What can hang from each mark
Q520: Q952
Q669: Q851
Q439: Q594 Q669 Q782
Q952: Q237 Q478 Q520 Q669
Q594: Q439 Q851
Q614: Q268
Q83: Q439
Q851: Q268 Q669
Q782: Q952
Q768: Q851
Q124: Q83
Q630: Q83

Each row was made from one small tree. Brackets hold a mark, then the marks that hang from it, in the order of their numbers. Every link used is in the known rows. Write each row's tree.
Known rows
[Q439 Q594 [Q669 [Q851 Q268]] [Q782 [Q952 Q237]]]: [ 137,  148, -288,   90,  -28,  186,  172,  251,  612,  148, -206,   -5,
 -213, -323,  470,  -73, -128, -441,   68,  -89,  116,  -71,  127,  500,
 -254,  146,   57, -245, -147,  244,  174]
[Q124 [Q83 [Q439 Q594 Q669 Q782]]]: [-105,  279, -434,   47,  188, -182,  -46,   39, -230,  238, -362,  178,
  191,  199, -405, -377,  -99,  148,  375,   26, -244, -130,  -15,  -80,
  492,   34, -253,  223,  -12,  -66,   86]
[Q520 [Q952 Q237 Q478 Q669]]: [ 240,  329,  147,   54, -166,  -62, -129,  195, -182, -597,  172, -243,
 -229,  221,  275,  184,  304,  -77,  -57,   14,  445,   74,  -96,   31,
 -291, -102,  -18,  356,  -49,  -81, -368]
[Q83 [Q439 [Q594 [Q851 Q268 Q669]]]]: [ -34, -441,  132, -134,  134,   68,  246, -234,  141,  319, -201,   97,
  288, -229, -178, -128,   12,  -81, -256,   69, -191,  -39, -238, -161,
   73,  146,   25, -440,  174,   13,  342]
[Q520 [Q952 [Q669 Q851]]]: [-118,   44,  291,   61, -214,  -45,  -40, -125,  -30, -375,  103,   62,
 -293,  101,  -58,  333,  165,  151,  -58,  323,  273, -119,  184,    7,
   61, -158,  173,  220,  159,  -51, -128]
[Q594 [Q439 Q782] [Q851 Q268 Q669]]: [  12, -666,  233, -283,  -18,  245,  -93, -232,   57,  408, -294,   50,
  478,  -22,  -59,   32,  -83,   67, -546, -175, -192,  -20,  -28, -329,
   69,  532,   17, -333,   -5,  201,  202]
[Q83 [Q439 Q594 Q669 [Q782 Q952]]]: [ 116,   91, -409,    1,  102,  -60,   40,  134,  -22,  163, -273,  246,
   92,  150,  -67, -228, -219,  152,  464,  -78,  -73,  -42,  -85,  193,
   81,   59,  139,  138,  -51,   35,  108]
[Q439 [Q782 Q952]]: [ -66,  -79, -130,  -41,  -72,   52, -101,    3, -275,   14,  -15,   61,
   65,  157,  -20,  107, -122,  198,  242, -257,  -99,   62,  -53,  -92,
  104,  -90,  274,  159, -167,  -13,  -12]
[Q782 [Q952 Q237 Q478 Q520 [Q669 Q851]]]: [ 216,  422,  196,  188, -138,   -2,    9,  330,   91, -638,  500, -261,
 -468,  -55,  516,  224,  150, -198,  -63,  -39,  476,  239,  152,  284,
 -634, -232,   26,  156, -107,   14, -386]
[Q669 Q851]: [-225,  -70,  209,   44,  -78,  -11,  -31, -350, -102,    6,  191,  111,
 -101,  -65, -346,  283,   32,  158, -100,   57,  -67, -190,   -2, -233,
  176, -271,  158,   25,  185, -171,   12]
[Q782 [Q952 Q520 Q669]]: [ -20,   17,  167,   14,    9,   -6,  -75,  154, -177, -361,  330, -207,
  -75,  294,  140,  187,  200,  139,  216,   38,  109,  126,  -97,  -14,
 -164, -102,  238,   76,  -32,  -89, -282]
[Q630 [Q83 [Q439 [Q594 [Q851 Q268]] Q669 Q782]]]: [ -52, -230, -363,  -16,  118,  -43,    9,   42,  117,  504, -347,   46,
  296, -239, -156, -395, -146, -171,  129,  121, -422,  -98,   34,  153,
  413,  215, -256, -252,   12,   59,  330]
[Q594 Q439 Q851]: [ -80, -490,  279, -306,   62,  128, -172, -479, -342,  233,  139,  169,
  248,  144, -346,  133,  182,  408, -304,  -44, -293,  -62, -289, -350,
  173,  185,  230, -155,  218,  -94,   85]
[Q630 [Q83 [Q439 Q594 [Q669 [Q851 Q268]]]]]: [-276,  -36,  -78,  166,   23, -114,   70,  -21,  254,  222, -172,   18,
   12, -286, -366, -320,  -29, -159,   94,  253, -302, -244,  107,   37,
  362,   -7, -218, -290,  215,  -22,  203]
[Q439 [Q594 Q851]]: [ -72, -127,    6, -285,  174,  123,  140, -474,  -37,  315,   84,  213,
   28,   -1, -183,   71,  260,   97,  -73,   33, -197,  -79, -372,  -42,
  208,  -83,  162, -159,  204, -178,  237]
[Q83 [Q439 Q669]]: [   7, -200,  -35,  130,   55, -159, -107,  -15, -319,   31,  -29,   18,
  256,  101, -462,   -4,  -79,  251,  246,   96, -168, -236, -193, -237,
  194,  -44,   58,   74,  208, -236,  -55]
[Q594 Q439 [Q851 Q268 Q669]]: [ -53, -763,  462, -282,   30,  281,  -15, -300,  -12,  287, -103,  -48,
  418,  -38, -186,   61,  116,   80, -617,  -93, -249,  -48, -190, -418,
   30,  476,  123, -526,  167,   74,  197]
[Q614 Q268]: [-183, -274,  122,   59,  -40,  -43, -148, -301, -108,   20,  335, -143,
  -17,  217, -255,  215,  -22,   54,  -85,  -46,  -39, -141, -221, -620,
  267, -148,   78,  -29,   36, -178,   76]
[Q952 Q520]: [ -50,   50,  125,    3,  112,  -15, -103, -108, -299,  -93,  263,  -81,
   68,  176, -184,  187,  154,   53,   33, -113,  -17,   -6, -263, -317,
   84, -195,   82,  133,   83, -213,  -94]
[Q768 [Q851 Q669]]: [  -1, -331,  304,  -48,    4,  197,  147, -290, -135,  172,   -5,  -49,
  216,  -81, -196,  175,   46,  -24, -357,  -36, -121,   29, -134, -333,
  -28,   72,   92, -220,  197,  -76,   80]
[Q630 [Q83 [Q439 [Q594 [Q851 Q268]]]]]: [-254, -298,  -16,  -61,  123,  -75,   30, -200,  -98,  336,  -74,   41,
  195, -238, -327, -308,   71,  -36,    6,  109, -501,  -10, -167,  -87,
  409,  -61, -128, -338,  118,  -42,  312]
[Q768 [Q851 Q268 Q669]]: [ -99, -560,  348,   12,   11,  242,  169, -173,  137,  234,  -92, -216,
  281, -274,  -38,  153,   -3, -285, -414,   -7, -181,  -64,  -97, -295,
  -51,  176,   15, -511,  151,   33,  185]
[Q439 Q669 Q782]: [  43,  -62, -208,   12,    3,    6, -123,  -19,  -93,  210, -146,   -1,
  232,  172, -189,   85,  -96,   91,  201,  -50,  -87, -220,  -52, -130,
  250,   85,    7,  142,   24, -149,  -25]
[Q83 [Q439 [Q594 Q851] Q669 [Q782 [Q952 Q237]]]]: [ 405,   43, -439,   -6,  126,   65,   83,  169,  -29,  221, -157,  211,
   45, -134,  249, -245, -183,   -8,  242,  -91,  -24,  103, -103,  476,
 -202,  137,  128,    1,  -73,  134,  169]
[Q630 [Q83 [Q439 Q594 Q669 [Q782 [Q952 Q478]]]]]: [  83,  366, -483,   44,    6,  -97,   -3,  341, -172,   26, -237,   45,
   12,  102,  -73, -474, -147,  -14,  380, -196, -154,  142,   77,  183,
  110,   12, -152,  238, -155,   17,   29]
[Q952 Q237 Q478 Q520 [Q669 Q851]]: [ 161,  468,  241,  154,  -90, -110,  -60,  118,  102, -498,  456, -259,
 -372,  -57,  313,  261,  196, -204, -190,   82,  486,   57,   95,   95,
 -452, -255, -180,  217,   -2,  -98, -389]

Which tree is each row?
[ 238,  269, -403,   65,  200,  -60,   36,  278,  -13,   50, -143,  156,
   64,  142,  114, -216, -182,  -10,  419, -133,   48,   63,  -85,  254,
  -88,   32,   81,  215,  -95,   76,   60] -> [Q83 [Q439 Q594 Q669 [Q782 [Q952 Q520]]]]
[-222, -289,   59,  239, -199, -214,  -82,  179,  215, -126,  -87,   31,
  -66, -196,  119,   86, -348,   92,  242,  227,   25,  -78,  369,  162,
  -14,  -61,   54,  -40, -125,  215,  -55] -> [Q83 [Q439 [Q782 [Q952 [Q669 [Q851 Q268]]]]]]
[ 245, -319,  120, -315,  -99,  329,  -44,  -21, -193,   92, -107,  116,
  199,  144,  125,   14,  -87,  165, -477, -406,    8,  269,   20, -137,
 -292,  404,  167,  -53, -129,  201,   62] -> [Q594 [Q439 [Q782 [Q952 Q478]]] [Q851 Q669]]
[-275,   87, -184,  141,   53, -262, -245,  -53, -607,   58, -163,  109,
  233,  198, -511, -167, -204,  328,  321, -102, -311,  -21,   57, -394,
  531, -176, -170,  343, -116,  -65,  -43] -> [Q124 [Q83 [Q439 Q782]]]
[ -29,  280,  281,  106,  -66, -102,  -46,   -7,  112, -409,  381, -141,
 -289,   29,  110,  318,  158,  -57, -118,  179,  328,  -35,  111,  -15,
 -217, -274, -134,  179,   91, -169, -308] -> [Q952 Q478 Q520 [Q669 Q851]]
[  44,  -72, -232, -244,   96,  204,  122, -183,    5,  310,  -82,  282,
  -32,    1,  148,    8,  -31,   77,  103, -157, -152,  116, -145,  231,
   61,  -10,  279,  -38,  -75,   69,  273] -> [Q439 [Q594 Q851] [Q782 Q952]]
[ 258,   53, -128, -229,  154,  333,  264,   14,   76,  176,  -75,  137,
   52,   38,  291,  -27,    3, -141, -182, -308,  100,  336,  -82,  167,
 -218,  164,  202,  -44, -119,  163,  223] -> [Q439 [Q594 [Q851 Q669]] [Q782 [Q952 Q520]]]
[-131,  223, -157,  167,  -95, -248, -205,  356, -451, -343,  -46,  -81,
  -13,  274,  -44, -192, -154,  261,  405,  -37,  -43,  181,  227,  -28,
  106, -134, -193,  357, -301,   27, -278] -> [Q124 [Q83 [Q439 [Q782 [Q952 Q478 Q669]]]]]
[ 177,  399,  249,  132, -251,  -61,  -60,  109,   27, -617,  220, -124,
 -453,  -24,  290,  276,  214, -120, -205,  129,  537,   38,  169,  156,
 -330, -215,  -28,  314,   34,    0, -305] -> [Q520 [Q952 Q237 Q478 [Q669 Q851]]]
[  99,  -60,  -93, -311,  114,  207,  238, -336,   76,  441, -240,  216,
  185,   30,  -64,    0,   30,   14, -276, -119,  -22,   40, -103,  -67,
  129,  144,   69,  -49,   62,    0,  282] -> [Q439 [Q594 [Q851 Q669]] Q782]
[ -53,  -52, -237,   23,   -9,  185,  171,  112,  611,  255, -281,   84,
 -153, -213,  258,  -16, -170, -306,  133,    3,  -38, -162,  154,  394,
  -21,  139,  102, -283,  -63,  183,  274] -> [Q439 Q594 [Q669 [Q851 Q268]] [Q782 Q952]]
[-292,  357, -174,  109,  -25, -220,   27,   53,  -45, -100, -144,  235,
 -255,  106, -100, -228, -123,  287,  370,  212,  -52,   68,  352,  218,
  261, -162,  -81,  234, -124,  168,  -27] -> [Q124 [Q83 [Q439 Q594 [Q782 [Q952 [Q669 Q851]]]]]]
[  99, -713,  -32, -190,   -6,  316, -146,  103,  124,  337, -221,   21,
  315,  -57,  162,   -9, -149,   31, -119, -137, -289,  -68,  -26,  112,
  -48,  557,  214, -445,  -64,  243,  199] -> [Q594 [Q439 Q669 [Q782 Q952]] [Q851 Q268]]
[  66,  128, -365,   -5,  152, -175,    2,  -59,    1,  305, -288,  248,
  188,  131, -252, -196, -153,  147,  331,   56,  -72, -216, -151,    4,
  268,   49,  -98,  216,   77,  -82,  102] -> [Q83 [Q439 Q594 Q669 Q782]]
[ -42, -387,  176, -268,  129,  266,  297, -308,  295,  384, -153,  -18,
  211, -167,  -42,   17,  189, -203, -398,  -10, -145,  -66, -260, -115,
   84,  214,   68, -535,  149,  -12,  352] -> [Q439 [Q594 [Q851 Q268 Q669]]]
[ 142,  185,  245,  249, -138,   40,  -18,  447,  362, -568,  387, -416,
 -402, -261,  663,  207,  109, -459, -126,   -8,  398,  172,  163,  309,
 -660, -121,  -55, -135, -179,  115, -285] -> [Q782 [Q952 Q237 Q478 Q520 [Q669 [Q851 Q268]]]]
[ -22,  101,    8,  189, -240, -226,  -84,  161,  -12, -338,   66,  100,
 -225,  -33,  116,   91, -307,  205,  210,  121,  227,   71,  357,  170,
 -170, -225,  -10,  325, -137,  110, -217] -> [Q83 [Q439 [Q782 [Q952 Q478 [Q669 Q851]]]]]
[  -1,  196, -287,   74,   55, -149,   71, -152,  211,  269, -243,  358,
  -30,  -89, -236,  -85, -248,   88,  202,  158,    2, -249,  102,  128,
  205,  -57,  -84,  177,  139,  -10,  166] -> [Q83 [Q439 Q594 [Q669 Q851] Q782]]
[  58,  308,  265,  154,  -54, -113,  -60,    4,   53, -362,  422, -178,
 -260,  -36,  170,  262,  203,  -47, -108,  183,  349,    9,   83,   50,
 -247, -206,  -33,  153,   87,  -84, -328] -> [Q952 Q237 Q520 [Q669 Q851]]
[-171, -325,   80,  -98,   93,   42,  188, -145,  -50,  327, -191,  -35,
  313, -217, -324, -358,   57,  -87, -250,   39, -397,   71,  -86, -203,
  286,  141, -118, -429,  141,   11,  321] -> [Q630 [Q83 [Q439 [Q594 [Q851 Q268 Q669]]]]]
[  34,   87,  -62,  -35, -161,  -65, -107,  199,  -84, -247,   63, -123,
  -84,  242,  243,  128,  -45,  115,  215,  -72,  160,   94,   89,   69,
 -125,  -62,   46,  265, -234,  -15, -263] -> [Q439 [Q782 [Q952 Q478 Q669]]]
[-196,  280, -300,  -42,   80, -278,  -87, -169, -347,  245, -202,  207,
  158,  143, -458, -372,  -56,  228,  295,  -58, -291,   21,  -15, -187,
  540, -136, -198,  334,  -32,  -60,   97] -> [Q630 [Q83 [Q439 Q594 Q782]]]
[ -17,   -5, -173, -161,   50,  -27,  141, -196, -252,  399, -295,  217,
  298,  -11, -343, -377,  -75,  133, -124,  -66, -273,  182,   61, -129,
  337,  103, -151,   74,   35,   42,  261] -> [Q630 [Q83 [Q439 [Q594 [Q851 Q669]] Q782]]]
[-340, -215,   19,  340,  -12,  -87,  -79,  120,  -45,   16, -126,  -86,
   75, -223, -433, -122, -159,  -66,   92,  217, -333, -269,  185, -155,
  354,  -29, -200, -283,  140,  -41,   80] -> [Q124 [Q83 [Q439 [Q669 [Q851 Q268]]]]]
[-101,   32,  337,  153,  -70,  -59,  -49,   93,  389, -334,  297, -314,
 -226, -164,  266,  313,  117, -337, -184,  211,  273, -101,  131,   13,
 -236, -156, -222, -127,   21,  -55, -199] -> [Q952 Q478 Q520 [Q669 [Q851 Q268]]]
[ 100,  567,  -90,  -17,  -24,   -4,  119,  162,  388, -263,  139,   69,
 -468,   76,  529,  104,   25, -161,   77,    9,  408,  167,  210,  413,
 -321, -164,  -67,  274, -176,  115, -119] -> [Q439 Q594 [Q782 [Q952 Q478 Q520 [Q669 Q851]]]]
[-117,  -38,   37, -132,  191,   43,  200, -248, -352,  196, -164,  168,
  201,   64, -475, -287,  108,  183, -151,    2, -298,  111, -138, -265,
  322,   40,  -56, -127,  143,  -70,  226] -> [Q124 [Q83 [Q439 [Q594 [Q851 Q669]]]]]
[ 254,  429,  145,   73,   24, -132, -139,  201,  -90, -470,  423, -374,
 -154,  167,  308,  171,  289, -142,  -48,  -28,  390,  106, -158,  -43,
 -382, -149, -182,  272,  -53, -182, -452] -> [Q952 Q237 Q478 Q520 Q669]
[  78,  234,  273,  214,  -90,  -81,  -34,  238,  393, -447,  363, -411,
 -300, -251,  474,  247,  163, -452, -237,  118,  408,  -19,   92,  118,
 -461, -144, -271,  -69,  -47,   -9, -296] -> [Q952 Q237 Q478 Q520 [Q669 [Q851 Q268]]]
[ 118,  256,  171,   76,   51, -140, -140,   75, -166, -325,  379, -295,
  -54,  200,  154,  164,  286,   12,   30,   71,  252,   43, -165,  -77,
 -202,  -96,  -26,  208,   17, -167, -393] -> [Q952 Q237 Q520 Q669]
[-207, -381,  245,  -70, -201,   24, -191,    7,  289,  -24,  -87,   38,
  -44,   43,  183,  122, -108,  194, -100,  102,    7,  -75,  308,   52,
  -29,  287,  121, -157, -112,  292,  -71] -> [Q594 [Q439 [Q782 [Q952 [Q669 [Q851 Q268]]]]]]
[ 324,  553, -349,   38,  -63,  151,  154,  241,  395,  -42,  -68,   81,
 -380, -163,  469,  -54,  -85, -323,   26, -210,  311,   57,  101,  505,
 -420,  -17,  -11,  108, -145,  112,   28] -> [Q439 Q594 [Q669 Q851] [Q782 [Q952 Q237 Q478]]]
[ 143,  195,  102,   22, -126,  -29,  -94,  250, -157, -473,  318, -297,
 -208,  158,  317,  110,  198,   33,   98,  -89,  256,  159,  -80,   86,
 -414, -111,  110,  124, -125, -103, -378] -> [Q782 [Q952 Q237 Q478 Q669]]
